Each row comes from the steps of one walk. Every step used is in the known rows, and no mark comes twice. Write the walk behind each row, first mark first.
Known rows
N H Z T S: [ 34  12 -15  12  36 -16 -20   6 -43  27 -24  62  30 -22  -9  50 -31 -15
  23  38 -30   0 -28]
S W: [  0 -18   9  22  -7 -14   7 -21 -21 -22  -6 -20   6   0  14  44  13 -31
  11 -27 -20  -7 -45]
N Z: [  6   6  -3  22  14   2  -5  18  -1   7 -17   2   8 -19  -4  28  -5 -10
 -17  37 -25   1   9]
S T Z H N: [  4  -5  -7  -5 -29 -32 -23   0 -26   7 -29  94  12 -23  -5  19 -13 -31
 -21 -12 -27 -13  12]
N H: [ 19 -18  -4   8  27  16   3 -19 -22   4 -13  41  20  -3   2  38  -8 -10
  23  20 -42   5 -30]
N H Z X: [ 18  -3 -17   8  34 -17 -23  -3 -39  20 -14  59  27  -9  -8  46 -23 -25
  33  14 -45  -8 -18]
H Z: [ 16   0 -23  11  11 -28 -16  32 -45  22  -6  21  16 -19 -16  29 -18 -19
   1  38 -29  -8  22]
Z T S: [ 19  25   4   4  -7 -41  24  23 -41  40 -19  33  -1 -20 -16  49  -7   5
   2  -2  16   4 -27]
T X: [  3 -11   5  11  11 -17  18 -19 -32  46 -12  20  -9   6 -40  47  -5 -18
  14 -29 -36  -9 -17]
H Z T: [ 19  16 -23  15   0 -51 -12  34 -54  26 -14  45  18 -29 -10  39 -31 -14
   4  51  -3 -11  10]
H N Z X T S W: [-15  -1  -2  30 -12 -34   8  -1 -18 -14   8   9  12 -19 -22  41   1 -32
  57 -44 -63 -23  -7]
S T: [  0  -5 -15  13 -31 -43   9  -8 -31  -7  -6  53  21 -11  16  10   2  -3
 -31  13  -8 -17   0]
Z H: [  6   5  24 -20  21  45  -3   7 -28  19 -10  68 -15  -1  -8  36 -13 -13
  -1  -2 -18   4  11]
X T Z N: [  3 -24  -4   4 -64 -58  -2  -7 -14  -6 -18  67  15 -38 -22  22   0  -6
  -7 -56 -22   4  33]
N J: [  8  -3  -1  13   1 -10  -6  -5  -6  13   0  -4 -18   3   0  37  -2 -27
   2  47 -22   2 -24]
X T Z H: [  9  -2  11  -4 -38 -19 -20  -9 -24  -4 -35  84  14 -32 -17  29  -4  -3
 -15 -28  -9   2  27]
H N: [ -9 -31 -10  18 -16 -11  34   6 -28 -10  22   8   4  -8 -22  28  -1 -23
  60  -7 -66 -14   4]
J N: [  9 -15   0 -21 -15 -12  19  24 -10  -5 -10  15 -18 -13 -15  14  -2 -49
 -17 -37 -37  17  22]
J N Z: [ 10  -1  -2  -9  -1  -6   3  31   7  -7 -22   9 -13 -23 -12  15  -9 -53
 -30 -16 -41  16  28]
J N H: [ 19 -18  -2 -18   7   5   7   5  -7  -9 -18  36  -4 -12  -8  22 -11 -52
  -2 -27 -52  19   2]
S T X Z H: [  3  10   1  16 -20 -37 -12 -24 -42  20 -31  95  16 -13  -4  26 -16 -20
 -18  -7 -17 -30  11]
Z X T: [-15   2   1   3 -38 -60  16 -13 -34   4   0  53   8  -6 -10  35  11  -2
  19 -60  -5 -18   6]
X Z H N: [  4   1  15  10 -12  21 -13  13 -38   4 -26  80   8 -26  -5  31 -20 -28
  41   9 -38 -18  51]

Write each row's walk
[  3   8 -21   3   6 -54 -17  31 -49  34  -3  36   9 -13 -21  39 -17 -28
  18  -2 -25 -17  17]	H Z X
[  5  15   3 -14 -12 -32  -1  28   0   2 -23  26 -12 -25 -22  22  -4 -49
 -24 -62 -34  10  26]	J N Z X T S
[  7 -22 -19   1 -41 -63 -16  -6 -15  10 -25  89  18 -26   0  15 -11 -30
 -27 -30 -31  -4   5]	S T Z N H
[ -6  -6 -12  33 -10 -21  20  13 -18  -9   5  19  10 -25 -16  34 -16 -22
  48  23 -51 -18   3]	H N Z T
[ 24 -11 -12 -15  16  -7 -10  18 -18  -3 -20  42   2 -20 -12  22 -23 -60
  -2 -12 -56  15  11]	J N H Z
[ -3   2  -5  34  -5 -23  13  11 -19  -8   1   4  10 -25 -16  44 -11 -31
  49  -2 -52 -16 -17]	H N Z T S W
[  6  19 -16   5  -7 -65 -20  24 -53  30  -8  47  19 -22 -26  38 -12 -16
  12 -23 -19 -18  20]	H Z X T S
[ 22   3  -8 -19   5 -27 -14  15 -24   3 -23  57   6 -23 -21  28 -18 -55
   1 -50 -51  10   9]	J N H Z X T S
[  7   6  19  10   9   2  -9 -14 -40  49 -38  69  -5  -8 -34  50 -22 -27
  21 -24 -33 -16  17]	T X Z H
[ 18  -7 -11 -19  12 -19 -11  16 -20   3 -19  48   0 -16 -14  27 -22 -64
   5 -32 -55  10  10]	J N H Z X
[ 11  11   0  -3  -3 -27   5  24  -1   9 -32  29 -15 -27 -20  28 -21 -54
 -24 -19 -29   9  15]	J N Z T X
[ 26  -8 -18  13  38   1 -22  -2 -37  12 -16  49  31 -14  -5  39 -24 -19
  24  43 -47  -1 -15]	N H Z
[ 18  17 -19  19   8 -57 -12  21 -57  45 -20  49  13 -25 -27  48 -36 -20
  10  33 -11 -17   1]	H Z T X
[  4 -11  -2 -14 -19 -52 -18  19 -15  45 -38  40  -7 -15 -34  44   3 -40
   5 -56 -22   3   5]	T Z X
[ 32  10 -11  18  36 -18 -26  -4 -43  16 -25  51  31 -20  -1  55 -28 -23
  26  25 -30  -3 -44]	N H Z T S W
[  2   3  -8  24 -29 -54  -4 -23 -40  17 -28  76  21 -14  -3  23 -10 -16
 -17  -6 -18 -31   7]	S T X Z
[ 13  12   1  26 -35 -39   2  16 -41  11 -40  63  20 -36   8  36 -17  -9
  18  34   8 -16  29]	X Z T
[ 11   9   8  10 -30 -30  14  -6 -34  -1  -9  34  20 -23 -20  28  14  21
  -8 -35  -6   0   5]	X T S
[  2   1  17  14   6   2  -4 -14 -40  43 -30  70  -5 -10 -39  50 -23 -34
  40 -27 -49 -21  18]	T X Z H N
[ 17  -5 -11 -14  -1 -27 -12   8 -22  -9 -20  61   8 -22 -13  24 -21 -56
   3 -36 -50   8  15]	J N H Z X T
[  8 -26  -5   6 -53 -50  -7 -16 -14  -7 -24  79  22 -37 -19  25  -4  -8
   0 -51 -28   5  22]	X T Z N H
[  7  20  14   5  32  38 -20  18  -3  15 -23  44  -3 -16  -5  35 -17 -14
 -20  31 -24   3  16]	N Z H
[ 23   8 -13   8  28 -25 -25  -5 -43  20 -17  66  33 -16 -14  47 -20 -16
  29  -4 -41  -7 -18]	N H Z X T S
